Known rows, with every way that one mark hangs from another:
ravev(mezetu(lipar vuboget)): [ 0.89  0.71 -2.35 -1.79  0.30  2.37 -3.65 -0.02  0.06 -2.74  0.04 -1.95
 -3.55  2.37  1.02  0.38 -1.11 -0.45 -1.08  0.00  1.57 -1.44  0.48  1.48
  1.41  3.59 -2.36 -0.98  2.38]
vuboget(mezetu(keba lipar runup)): [ 1.71 -0.55 -0.34 -0.32  0.41  1.16 -3.20  0.95 -0.49 -1.91 -0.12 -3.71
 -4.10  0.35  4.18  0.69  2.68  0.25 -1.86 -2.18  1.07 -4.34  4.56 -0.11
  0.95  1.82 -0.39 -1.87  2.30]
runup(bufu mezetu(keba lipar vuboget)): [-1.14 -1.38  1.00 -3.77  2.48  0.97 -4.29  0.66 -0.24 -2.73 -0.17 -3.15
 -5.53  3.07  2.92 -0.95  2.16  0.30 -0.64 -0.24  0.91 -4.01  4.16  0.25
  2.29  1.80 -3.11 -1.93  3.11]
mezetu(runup(bufu) vuboget): [-0.16 -1.30 -0.44 -3.25  1.20  1.05 -2.54 -1.19 -0.50 -0.48 -0.30  0.44
 -1.83  1.01  0.49  0.14  0.57  2.95 -2.18 -0.31  1.71 -3.73  0.99 -1.21
  2.96  1.20 -2.59 -2.81  3.51]
runup(bufu mezetu(keba)): [-1.01 -1.55  2.44 -2.37  2.37 -1.37 -1.43  1.75  0.03 -0.45  0.15 -1.48
 -2.44  0.62  2.81 -0.22  2.32  0.45  0.27 -0.58 -0.76 -3.29  4.78 -1.23
  2.49 -1.64 -1.24 -1.89  0.96]
lipam(mezetu(runup vuboget(keba))): [ 1.40 -3.01 -0.46 -0.37  2.53  0.25  0.02 -0.39 -0.18 -0.73  0.38  0.18
 -1.85 -0.79 -0.57  0.29  0.27  4.16 -3.28 -0.93 -0.90 -1.45  3.40 -0.73
 -0.86  3.33 -1.18 -0.37  4.07]
runup(bufu mezetu(lipar vuboget)): [-1.32  0.27  0.96 -3.89  2.03  0.53 -3.17 -1.10 -0.30 -1.89  0.12 -2.17
 -3.76  2.61  2.88 -0.90 -0.20 -0.28 -0.40  0.62  1.24 -2.05  1.85 -0.11
  0.58  1.48 -3.06 -2.29  2.71]
mezetu(keba lipar runup(bufu) vuboget): [-0.61 -1.95 -0.56 -3.07  1.53  2.94 -5.42 -0.02 -0.56 -2.56 -0.33 -2.36
 -4.91  2.45  2.06 -0.37  2.29  2.48 -2.08 -1.36  3.19 -5.86  3.36  0.17
  3.94  3.09 -3.10 -2.92  4.30]
runup(bufu mezetu): [-1.07  0.29  2.56 -2.25  1.87 -1.71 -0.30 -0.05 -0.30  0.49  0.45 -0.69
 -1.02  0.38  2.24 -0.10  0.02  0.26  0.73  0.49 -0.36 -1.65  2.68 -1.40
  0.93 -2.06 -1.34 -2.14  0.59]
mezetu(keba(lipar) runup(bufu)): [-1.27 -2.72  0.16 -0.72  2.29  1.56 -3.59  2.00 -0.33 -2.00 -0.64 -1.56
 -3.50  0.35  2.40 -0.30  1.62  2.26 -1.39 -1.20  1.57 -6.56  3.66 -1.97
  3.17 -0.53 -1.26 -3.58  2.29]
lipam(mezetu(keba runup vuboget)): [ 1.42 -3.16 -1.63 -1.83  3.25  1.88 -2.51  1.72 -0.13 -2.38  0.04 -0.51
 -3.86  0.79  0.87 -0.41  1.58  2.99 -2.00 -2.09 -0.59 -3.35  3.50  0.04
  1.49  3.69 -1.35  0.20  4.70]
runup(bufu mezetu(keba(lipar) vuboget)): [-1.35 -2.91  0.50 -2.89  3.45 -0.15 -3.85  1.81  0.35 -2.84 -0.70 -2.44
 -5.77  2.84  2.27 -1.34  1.89  0.96 -1.20  0.19 -1.00 -4.73  3.55 -1.00
  2.08  0.36 -2.67 -2.74  2.62]
keba(lipar mezetu(runup(bufu) vuboget)): [-0.39 -2.83 -0.53 -2.40  2.09  1.85 -3.20 -0.42 -0.58 -2.70 -1.51 -0.54
 -5.23  0.59  2.09 -0.58 -0.29  3.20 -2.37  0.93  1.06 -5.53  1.78 -2.19
  0.78  1.15 -1.90 -1.82  3.52]
lipam(mezetu(keba lipar vuboget)): [ 0.19 -2.44 -1.50 -1.41  2.86  2.88 -3.96  1.45  0.43 -3.61 -0.90 -3.14
 -5.24  2.15  1.65 -1.06  0.99 -0.17 -0.58 -1.29  0.23 -2.26  2.74  1.88
 -0.70  5.00 -1.24  1.36  3.59]
lipam(mezetu(keba lipar runup(bufu) vuboget)): [-0.39 -2.87 -0.52 -2.82  3.48  3.05 -5.32  0.79 -0.40 -3.32 -0.75 -2.79
 -5.56  1.29  3.38 -0.57  1.18  1.89 -1.35 -1.99  2.04 -5.55  4.62  0.40
  1.88  4.07 -2.64 -1.83  5.74]
runup(bufu): [-1.26 -0.66  1.43 -1.38  0.57 -0.18 -0.81 -0.28  0.05  0.63 -0.92 -0.16
 -0.20  0.10  0.78 -0.14 -0.18  0.38  0.34  0.16  1.11 -1.83  1.08 -0.70
  0.79 -1.12 -0.89 -1.84  0.59]
lipam(mezetu(runup(bufu) vuboget)): [-0.10 -2.16 -0.30 -3.42  3.28  1.35 -2.27 -0.51 -0.41 -0.77 -0.59  0.06
 -2.56  0.21  1.71 -0.16 -1.09  2.67 -1.34 -0.80  0.85 -3.62  2.14 -1.04
  0.90  2.17 -2.02 -1.89  5.07]
ravev(mezetu(keba)): [ 0.88 -0.94 -0.84 -0.37  0.87  0.34 -2.11  3.13  0.17 -1.23 -0.01 -0.98
 -2.65  0.68  0.81  1.15  1.48  0.38 -0.26 -1.30 -0.29 -2.15  3.29  0.61
  3.15  0.30 -0.74 -0.95  0.46]
lipar(keba(mezetu(vuboget))): [ 0.90 -1.06 -1.41  0.14  1.05 -0.27 -1.27  0.17 -0.16 -2.54 -0.83 -0.50
 -3.64 -0.10 -1.67 -1.26  1.55  3.34 -2.90  2.20 -1.00 -0.78  0.57  0.67
 -0.40  0.96 -0.77  2.24  2.49]
sulet(ravev(mezetu(runup))): [ 1.27  2.50 -2.05 -0.07  0.57  1.32 -0.85  0.17 -0.88 -0.37  1.76 -0.31
 -2.09  0.14  3.31  2.14 -1.26  2.25  0.09 -0.93  0.06 -2.65  3.54 -2.04
  3.84  0.97 -1.65 -2.70  1.71]
sulet(ravev(mezetu(keba))): [ 0.65  0.74 -1.57  0.43  0.59  0.98 -1.50  1.99 -0.06 -0.70  0.94 -1.98
 -3.80  1.08  2.79  1.41  0.73  0.89  0.84 -1.18 -1.01 -2.50  4.48 -0.88
  4.22  1.23 -1.24 -1.32  0.47]
bufu(runup): [ 0.86  0.30 -0.24 -0.39  1.61  0.29  0.72 -1.30 -1.10 -1.45  0.64  0.19
  0.19 -1.57 -0.31 -0.94 -2.07 -0.33 -1.69 -0.40 -0.24 -0.61  0.35  0.14
 -0.98  0.73  0.05 -1.49  0.99]
sulet(ravev(mezetu(keba lipar vuboget))): [ 0.74  0.87 -3.12 -1.06  0.63  3.18 -4.53  1.05 -0.15 -3.16  0.59 -3.75
 -6.80  3.31  3.18  0.80  0.85  0.55 -0.20 -1.15  0.54 -3.20  3.89  0.74
  3.99  4.63 -3.04 -1.59  2.44]
lipam(mezetu): [ 0.23 -0.94 -0.07  0.18  1.92  0.46  0.16  0.70 -0.16 -0.73 -0.39 -0.34
 -0.27 -0.68  1.15 -0.18 -1.39 -0.29  0.66 -0.38 -0.76  0.13  1.43  0.24
 -2.30  1.12  0.48  1.18  1.39]

Rows:
[-0.89 -3.37 -1.11 -2.48  2.29  2.06 -4.86  1.10 -0.07 -2.75 -1.07 -1.39
 -4.98  1.93  1.26 -0.88  2.05  3.05 -2.64 -0.88  1.51 -6.74  2.85 -1.45
  3.55  1.49 -2.88 -3.31  3.79]	mezetu(keba(lipar) runup(bufu) vuboget)
[ 0.50  1.29  0.17  0.08  0.84  0.18 -3.11 -0.43 -0.80 -1.85 -0.87 -3.88
 -3.16 -0.65  3.30 -0.47  0.82  1.83 -2.85 -0.06  2.28 -4.34  4.20 -0.58
  0.16 -0.90 -1.42 -3.56  3.66]	vuboget(mezetu(lipar(keba) runup(bufu)))
[-1.08  0.77  0.27 -2.37  2.43 -0.09 -3.63 -0.40 -0.20 -2.97  0.28 -3.14
 -4.28  1.63  1.42 -1.86  0.31  1.61 -1.85  1.57  0.71 -2.22  2.58  0.67
  0.84  0.35 -3.28 -1.79  3.47]	runup(bufu mezetu(lipar(keba) vuboget))
[-0.04 -2.10 -0.84 -1.78  2.71  0.01 -2.75  2.22  0.50 -3.36  0.41 -2.13
 -5.62  2.74  1.50 -1.18  2.01  0.76 -1.81  0.00 -1.90 -3.01  2.28 -0.41
  1.11  1.80 -1.86 -0.83  2.06]	runup(mezetu(keba(lipar) vuboget))
[ 0.43 -1.46  0.10 -2.01  1.76  0.98 -3.19  2.29 -0.60 -0.99 -0.17 -0.75
 -3.08 -0.03  2.29  1.43  1.57  2.45 -0.96 -1.89  1.65 -5.86  5.37 -1.01
  5.84 -0.61 -2.11 -3.96  2.57]	ravev(mezetu(keba runup(bufu)))
[ 0.47 -1.05 -0.36 -2.16  0.83  1.77 -3.80 -0.73 -0.58 -1.69  0.19 -1.44
 -4.21  0.68  1.07  1.26  0.00  3.35 -3.19 -0.51  3.09 -4.72  4.69 -0.38
  3.30  2.49 -3.78 -4.07  4.09]	ravev(mezetu(lipar runup(bufu) vuboget(keba)))
[-0.16 -1.94  2.49  0.15  0.76  0.82 -1.27 -1.06 -1.08 -1.33 -0.52 -1.63
 -3.38 -1.99  2.58  0.77  0.61  2.98 -1.64 -0.08  2.36 -4.11  5.57 -1.52
 -0.18 -0.02 -1.01 -1.42  2.04]	vuboget(keba(mezetu(lipar runup(bufu))))
[ 0.51 -1.38 -0.43  0.61  1.59  1.50 -1.26  0.73 -0.77 -2.80 -0.25 -0.28
 -3.28 -0.98  2.48 -0.10 -0.45  2.07 -1.10  0.29  0.07 -3.40  1.62 -1.94
 -1.06  0.09  0.15 -0.15  1.37]	keba(lipar mezetu(runup))
[ 0.41 -1.36 -1.64  0.55  1.52  1.37 -3.22  3.66  0.34 -2.75 -0.26 -1.70
 -4.00  0.86  1.56  0.42  0.41  0.10 -0.62 -0.85 -0.13 -3.70  2.97  0.08
  2.33  0.55 -0.85 -1.63  0.77]	ravev(mezetu(keba(lipar)))
[ 0.17 -1.30  0.93 -1.53  0.65  0.98 -4.07  0.36 -0.70 -1.59 -1.26 -3.96
 -4.44  0.51  4.80  0.38  2.47  0.30 -1.57 -2.03  2.25 -6.26  5.61 -0.91
  1.99  0.42 -1.25 -3.69  2.89]	vuboget(mezetu(keba lipar runup(bufu)))
[ 0.31 -1.32 -0.30 -1.59  1.74  0.33 -2.88 -0.53 -0.92 -1.92 -0.83 -0.34
 -4.41 -0.67  0.01 -0.82  1.44  5.50 -3.79  1.30  0.88 -4.23  2.68 -1.15
  2.13 -0.02 -2.06 -0.75  4.37]	lipar(keba(mezetu(runup(bufu) vuboget)))
[ 1.83  0.02 -3.29 -1.63  1.24  2.02 -3.18  1.19 -0.51 -1.64  1.65 -1.13
 -5.33  2.39  2.30  1.61  1.56  3.90 -1.43 -1.74 -0.50 -4.59  4.51 -1.26
  6.17  3.56 -3.01 -2.35  3.63]	sulet(ravev(mezetu(keba runup vuboget)))
[-0.79 -0.48 -0.61 -3.33  0.92  2.75 -4.24 -1.71 -0.84 -1.87 -0.42 -1.45
 -3.23  1.70  2.02 -0.31 -0.12  1.79 -1.71 -0.44  3.33 -4.23  1.17 -0.26
  2.23  2.54 -2.99 -3.12  4.05]	mezetu(lipar runup(bufu) vuboget)
[ 0.84 -2.50 -0.38 -0.20  3.26  1.17 -1.59  2.42 -0.41 -1.73  0.23 -0.66
 -2.03 -0.98  2.24  0.27  1.39  2.13 -0.54 -2.61 -0.56 -3.33  4.31 -0.41
  0.56  1.85 -0.03  0.18  3.20]	lipam(mezetu(keba runup))
[ 0.86  1.44 -3.04 -0.49  0.75  1.77 -4.13  0.87  0.19 -3.71 -0.04 -2.39
 -4.26  1.68 -0.20 -0.59 -0.37  1.53 -2.91  1.05  1.30 -1.34  0.81  2.29
  1.82  2.41 -2.56 -0.50  3.29]	ravev(mezetu(lipar(keba) vuboget))
[ 0.33 -2.86 -1.18  0.59  3.87  2.21 -2.53  3.08 -0.08 -3.31 -0.13 -1.74
 -3.60 -0.44  2.85 -0.52  0.18  1.77 -0.84 -2.23 -0.50 -4.44  3.84 -0.96
 -0.24  1.88 -0.09 -0.55  2.96]	lipam(mezetu(keba(lipar) runup))
[ 0.61 -1.20  1.74  1.82 -0.30  0.48 -0.06 -0.63 -0.54 -1.58 -0.54 -2.06
 -3.06 -1.69  0.94  0.33  0.83  0.81 -0.77  0.77  0.40 -0.49  3.38  0.35
 -2.48  1.05  0.49  1.31  0.14]	vuboget(keba(mezetu(lipar)))
[-0.76 -2.04  0.78 -1.11  3.37  2.73 -4.30  1.64 -0.62 -2.65 -0.76 -2.75
 -3.90 -0.18  4.40 -0.11  0.60  1.07  0.32 -2.23  2.24 -5.31  5.91 -0.26
  1.15  2.04 -1.41 -1.62  4.23]	lipam(mezetu(keba lipar runup(bufu)))
[ 0.87  1.73 -0.79  1.25 -0.23 -0.27 -2.12  0.14  0.11 -1.95 -1.00 -4.31
 -3.03 -0.27  1.71 -0.85  0.73 -0.48 -1.93  0.66  0.28 -1.01  2.07  1.16
 -2.17  0.03 -0.18 -0.36  1.70]	vuboget(mezetu(lipar(keba)))
[ 1.00 -1.19  1.11  1.27  0.32  1.02 -0.40 -0.89 -1.10 -1.95  0.45 -1.41
 -2.93 -2.10  1.41  0.81  0.74  2.95 -1.80 -0.25  1.11 -2.35  4.16 -0.74
 -1.02  1.47 -0.10  0.06  1.49]	vuboget(keba(mezetu(lipar runup)))
[ 0.34 -2.72 -0.92 -1.45  1.83  0.87 -3.13  0.56 -0.21 -1.66 -0.72 -0.59
 -4.34  0.85  0.40  0.86 -0.38  3.87 -4.07  0.05  1.19 -5.78  3.99 -1.74
  2.89  1.28 -3.21 -4.80  3.41]	ravev(mezetu(runup(bufu) vuboget(keba(lipar))))
[ 1.08 -1.12 -2.23  0.08  2.08  1.90 -3.39  3.65 -0.03 -2.96  0.27 -1.35
 -4.20  0.55  2.13  0.76  0.73  2.10 -1.86 -1.63  0.50 -5.19  3.81 -0.99
  3.76  0.74 -1.34 -2.84  2.15]	ravev(mezetu(keba(lipar) runup))
[ 0.79 -1.59 -0.02 -0.49  3.50 -0.86  0.18 -0.97 -0.48 -3.22  1.16 -1.05
 -3.62 -0.66 -0.29 -1.82 -1.41  1.61 -4.49  0.83 -2.58 -1.70  2.89 -1.17
 -2.11  2.15 -1.73 -2.81  2.67]	bufu(runup(mezetu(vuboget(keba(lipar)))))
[ 0.50 -3.31 -1.20 -1.63  2.76  1.18 -2.33  1.79  0.63 -2.26 -0.71 -1.06
 -3.61  1.51  0.13 -0.65  1.36  1.01 -1.12 -1.37 -1.36 -1.78  2.50  1.05
  0.29  3.47 -0.64  1.26  3.13]	lipam(mezetu(keba vuboget))
[ 0.36  0.76 -1.89 -2.96  1.31  1.68 -2.63 -1.15 -0.71 -0.17  0.74 -0.45
 -4.21  1.90  3.09  1.49 -0.86  3.28 -1.26 -0.38  1.06 -4.59  3.38 -2.10
  5.50  1.76 -3.79 -4.49  3.93]	sulet(ravev(mezetu(runup(bufu) vuboget)))
[ 0.47  0.90 -2.21 -1.96  1.88  2.09 -5.33  0.27 -0.48 -3.48 -0.12 -2.20
 -4.56  1.19  1.27 -0.16 -0.24  3.72 -3.50  0.43  3.17 -4.68  2.99  0.49
  4.07  1.61 -4.01 -3.52  5.28]	ravev(mezetu(lipar(keba) runup(bufu) vuboget))
[ 1.42 -2.10 -0.68 -0.76  0.22 -0.01  0.06 -1.22 -0.38 -0.18  0.66  0.85
 -1.41 -0.31 -1.75  0.50  1.46  4.22 -3.77 -0.43 -0.03 -1.80  1.99 -0.81
  1.76  2.31 -1.73 -1.47  2.68]	mezetu(runup vuboget(keba))
[ 0.16 -2.00 -1.26  0.72  1.78  1.58 -2.60  2.27 -0.13 -2.64  0.32 -1.27
 -3.21  0.40  1.45 -0.32  1.50  2.01 -1.52 -1.43  0.41 -4.68  2.60 -1.16
  1.93  0.85 -0.59 -1.70  1.76]	mezetu(keba(lipar) runup)
[ 0.22 -0.88  0.20 -0.36  4.22  0.12 -1.13  1.86 -0.53 -3.85  1.22 -2.24
 -3.81 -0.56  2.14 -1.71 -0.41 -0.28 -1.92 -0.73 -2.15 -3.20  3.62 -0.91
 -0.36  0.46 -0.45 -2.28  1.57]	bufu(runup(mezetu(keba(lipar))))
[ 0.48  0.11  0.16 -2.00  1.23  0.69 -2.14  0.58 -0.68 -0.14 -0.05  0.19
 -1.24 -0.49  2.43  1.80 -0.69  1.99 -0.68 -0.80  1.94 -4.16  3.18 -1.46
  3.97 -0.86 -2.03 -3.99  2.38]	ravev(mezetu(runup(bufu)))
[ 0.45 -0.53 -0.75 -0.14  0.78  2.50 -3.13  1.17 -0.64 -2.65  0.99 -2.44
 -2.93  0.46  2.28  0.13  2.06  1.32 -0.93 -2.11  2.05 -3.67  3.22  0.17
  2.21  2.18 -1.07 -1.11  2.09]	mezetu(keba lipar runup)
[ 1.36 -0.24 -0.57  1.08  1.29 -0.13 -0.55  0.79 -0.97 -2.10  0.19 -0.16
 -2.48 -2.37  0.20 -0.24  0.97  4.42 -2.45  0.97 -0.11 -2.16  2.20 -0.98
  0.26 -0.86 -0.07  0.86  2.30]	lipar(keba(mezetu(runup)))
[-1.18 -2.77  1.47 -1.62  2.54 -1.47 -1.25 -0.16  0.32 -1.09 -0.44 -1.31
 -3.85  1.04  0.61 -0.94  0.58  1.77 -2.59  1.47 -1.10 -2.84  3.56 -1.86
 -0.15  0.18 -2.60 -3.11  2.06]	runup(bufu mezetu(vuboget(keba(lipar))))
[-0.49 -4.03 -0.07 -1.22  3.46  1.14 -2.02 -0.01 -0.07 -1.75 -1.30 -1.00
 -3.79 -0.35  0.76 -0.63 -0.64  3.77 -3.23 -0.39  0.24 -4.74  4.34 -1.84
 -0.72  2.08 -2.04 -2.89  4.76]	lipam(mezetu(runup(bufu) vuboget(keba(lipar))))
[-0.88 -0.69  1.07 -3.91  2.03 -1.03 -1.45 -0.71 -0.19 -0.23  0.10 -0.55
 -2.68  1.93  1.34 -0.48  0.73  1.01 -0.96  0.67 -0.63 -1.67  1.73 -0.86
  1.42 -0.02 -2.80 -2.08  2.44]	runup(bufu mezetu(vuboget))
[-0.13 -1.47  0.15 -3.15  1.20  2.74 -3.89 -1.81 -1.14 -2.76 -0.94 -1.58
 -4.99  0.99  2.92 -0.23  0.20  2.34 -1.66  0.43  2.69 -4.61  2.27 -0.65
  0.97  2.45 -2.36 -1.34  4.02]	keba(mezetu(lipar runup(bufu) vuboget))
[ 1.50 -1.84 -2.18 -0.32  1.15  1.09 -1.90  0.76  0.06 -2.30  0.32 -0.19
 -3.86  0.56 -0.38  0.85 -0.15  3.90 -4.33 -0.20  0.05 -3.79  2.82 -1.17
  2.13  2.44 -2.63 -3.23  3.17]	ravev(mezetu(runup vuboget(keba(lipar))))
[ 1.29 -2.03 -3.23 -1.63  2.15  2.60 -4.80  2.89 -0.05 -4.05  0.01 -1.27
 -5.84  2.21  1.01  0.32  1.01  2.90 -3.30 -1.22  0.49 -5.82  2.77 -0.43
  4.29  2.95 -2.71 -2.79  3.55]	ravev(mezetu(keba(lipar) runup vuboget))
[ 0.33  1.98  0.84 -1.14  3.17  0.50 -0.58 -1.26 -1.24 -3.37  2.22 -2.21
 -1.61 -0.69  2.91 -1.29 -2.53 -1.36 -0.78 -0.31 -0.04 -0.63  2.27  0.51
 -1.82  1.38 -0.90 -1.77  1.80]	bufu(runup(mezetu(lipar)))
[-0.43 -1.86 -0.53 -1.04  2.44  1.72 -4.34  3.04 -0.46 -2.52 -0.78 -1.57
 -4.45  0.52  3.01  0.81  0.65  2.20 -1.33 -1.60  1.78 -7.20  4.72 -1.63
  4.66 -0.43 -2.07 -4.55  2.63]	ravev(mezetu(keba(lipar) runup(bufu)))
[ 0.87  3.19 -2.23  0.29  0.52  2.83 -2.42 -0.34 -1.15 -1.89  1.65 -2.34
 -3.49  0.87  4.69  1.77 -1.86  1.34  0.67 -1.33  1.84 -2.94  3.64 -1.05
  2.51  2.63 -2.10 -2.68  2.13]	sulet(ravev(mezetu(lipar runup)))
[ 1.55 -1.59 -0.91 -0.49 -0.17 -0.39 -0.65  0.23  0.32 -0.27 -0.37  0.11
 -2.34  0.42 -1.86  1.22  0.61  2.26 -3.04  0.37 -0.54 -0.74  2.42  0.28
  1.82  1.98 -2.03 -1.22  1.75]	ravev(mezetu(vuboget(keba)))
[ 1.17  0.94 -3.59 -1.47  1.19  3.70 -4.92  0.74 -0.74 -3.39  1.69 -3.15
 -6.73  3.01  3.95  1.19  0.86  2.84 -1.19 -1.86  1.14 -4.83  4.58 -0.08
  5.38  5.00 -3.37 -2.60  4.12]	sulet(ravev(mezetu(keba lipar runup vuboget)))
[ 1.34  2.65 -2.22  1.02  1.46  1.88 -3.24  1.47 -0.72 -3.41  1.13 -1.98
 -2.75 -0.48  1.51  0.36 -0.69  2.93 -2.16 -0.28  2.00 -2.79  2.83  0.84
  2.47  0.68 -1.88 -1.91  3.07]	ravev(mezetu(lipar(keba) runup))
[ 1.07 -1.71 -1.65 -2.03  2.67  1.53 -1.56 -0.13 -0.40 -1.65  0.57  0.52
 -2.08  0.32  1.16 -0.01 -0.81  2.47 -1.66 -0.84 -0.20 -1.67  1.33 -0.13
 -0.32  3.58 -1.32  0.00  4.33]	lipam(mezetu(runup vuboget))
[ 0.72  0.38 -1.93 -1.75  0.54  2.88 -3.32 -1.29 -0.45 -2.79  0.65 -1.11
 -3.01  1.85  1.09 -0.19  0.06  1.64 -2.02 -0.70  2.23 -2.29  0.18  0.47
  1.21  3.85 -2.41 -1.32  3.34]	mezetu(lipar runup vuboget)
[ 0.62 -1.93 -0.39  0.71  0.67 -0.20 -1.94  2.26  0.52 -1.74 -1.67 -3.48
 -4.01  0.77  2.52 -0.43  2.12 -1.19 -1.70 -0.77 -1.22 -3.64  3.10 -0.74
 -0.84  0.23  0.30 -1.66  0.52]	vuboget(mezetu(keba(lipar)))
